In the rows, zero is written as 128.
Known rows, with every step that occurs
K -> Z: [147 171 167 103 168 137 138 148 133 142 107  91  87 111 127 145 108  96
  95  94]
N -> A -> T -> K -> L: [116 136 163  60 196 101 120 109 135 136  98  72 124 108 110 150 149  66
  93 103]
A -> N -> K: [116 151 145  90 217  58 164 147 113 145 130 107  91 108  99 116 103  77
 107 126]
T -> A -> N -> K: [117 156 147  85 211  64 144 140 122 146 123 106  99 109  85 121  99  87
 108 128]
Z -> K: [124 152 152  94 162  67 136 135 119 145 117  64  56 119 128 143 119  91
 129 115]
T -> K -> Z -> A -> L: [142 120 160  89 212 118 129 125 130 144 110 135  86 105 108 149 118 106
 109 138]
W -> K -> T -> A -> Z: [130 154 173 106 156 139 126  80 182 125 121 100  97 120 132 147 105 108
  93  57]
E -> K -> Z -> A -> N: [144 117 161 103 206 131 149 123 128 131 107 104  68  89  76 133 107 100
 104 133]
A -> Z -> K: [134 151 148  89 160  88 152 126 157 142 125  70  59 120 132 146 111  92
 120  76]
E -> K -> T: [119 144 179 113 162 116 121  50 127 121 105  74  97 116 116 146 133 123
 106  97]
N -> A -> Z -> K: [134 147 142  89 168  91 134 138 162 169 131  62  64 122 130 141 128  96
 127  82]
Z -> A -> T: [131  74 148 125 142  98 132 118 142 137 124 110  73 126 113 145 120  87
 110  80]
E -> K -> Z -> A -> L: [145 122 163 106 216 123 124 125 129 141 105 136  82 110 107 146 122 107
 107 137]
N -> K -> T -> A: [116 157 162  96 158  98  95  80 142 146 113  96 112 124 104 150 111 119
 112 104]
E -> K: [121 172 190 111 176  98 128 109 106 131  86  72  81 112  98 134 132  95
  98 116]
N -> K: [110 165 149  97 186  58 148 157 108 164 127 105  92 125 128 123 113  79
 114 105]
Z -> A -> L: [129 115 158 113 216  96 125 123 114 143 118 144  77 108 117 141 127  92
 112 146]
A -> T -> K -> L: [117 139 168  62 191  99 132 100 132 118  94  78 120 106 111 152 138  63
  89  99]
A -> T -> K: [123 128 174  68 155  79 150  98 132 124 108  70  97 107  94 148 120  92
  97  93]
A -> Z -> K -> L: [124 155 149  76 196 106 134 120 150 130 106  78  92 115 138 152 131  63
 105  86]
Z -> A -> T -> K: [125 104 168  71 146  88 142 101 134 139 107  83  88 109  92 151 121  98
 109  94]

Rows
[117 130 147  99 190  87 147  76 133 129 137  98 103 114 116 134 113 110
 112 103]
A -> N -> K -> T
[151 144 164  68 161 133 134 133 154 150 105  69 103 110 102 150 115 107
  95  84]
N -> A -> T -> K -> Z
[127 151 169 100 211  97 132 106 123 113 109  95  88  88  67 132 104  91
  92 148]
T -> A -> N
[142 173 150  88 176 115 145 166 136 160 116  98  96 122 127 136 100  95
 103  87]
N -> K -> Z
[141 119 150 100 219 110 130 141 131 153 120 147  86 114 116 142 115 101
 113 134]
N -> K -> Z -> A -> L
[131 156 157 108 182 121 133 135 162 171 133  90  89 116 132 131 135  86
 102  67]
N -> A -> Z
[126 156 169 101 220  91 106 108 124 125 108 127 100 110  98 145 119  98
  96 151]
T -> A -> L
[127 139 166 100 204 107 129  73 134 107 115  93  94  91  69 139 106 107
  95 139]
K -> T -> A -> N
[130 140 160  94 210  94 102  77 141 121 114 115 100 115 101 153 119 118
 108 143]
Z -> K -> T -> A -> L
[145  77 146 119 140 121 132 126 157 140 122 109  77 127 112 150 111  95
 105  71]
K -> Z -> A -> T
[120 156 172 107 151 113  88  67 139 134 107  90 103 118 104 156 117 120
 108 109]
K -> T -> A
[117 127 138  94 209  68 157 150 116 159 131 119  82 109  99 119 105  84
 118 124]
Z -> A -> N -> K
[143 113 154 104 204 127 151 129 129 133 116 111  69  88  86 134 105  94
 106 133]
K -> Z -> A -> N
[147  80 151 118 141 126 130 118 157 136 113 103  77 127 102 148 113 102
 105  71]
E -> K -> Z -> A -> T
[125 145 159  95 218  90 105  84 137 126 118 129 113 118 101 147 117 114
 103 140]
N -> K -> T -> A -> L
[140 110 162 108 206 128 151 136 128 128 116 110  64  90 100 129 103  93
 104 135]
W -> K -> Z -> A -> N
[129 135 159  93 200 100 128  75 140 109 116  84  88  95  71 141 105 110
 104 139]
Z -> K -> T -> A -> N
[122 132 153 102 152  92 127  67 137 131 127  69  80 120 136 154 124 119
 127  96]
Z -> K -> T
[129 130 149  98 150 108 139  61 164 129 134  72  82 122 138 156 118 122
 121  69]
A -> Z -> K -> T
[133 168 169 102 162 127 130 107 171 137 115 102  91 115 115 147 104  95
  91  64]
T -> A -> Z
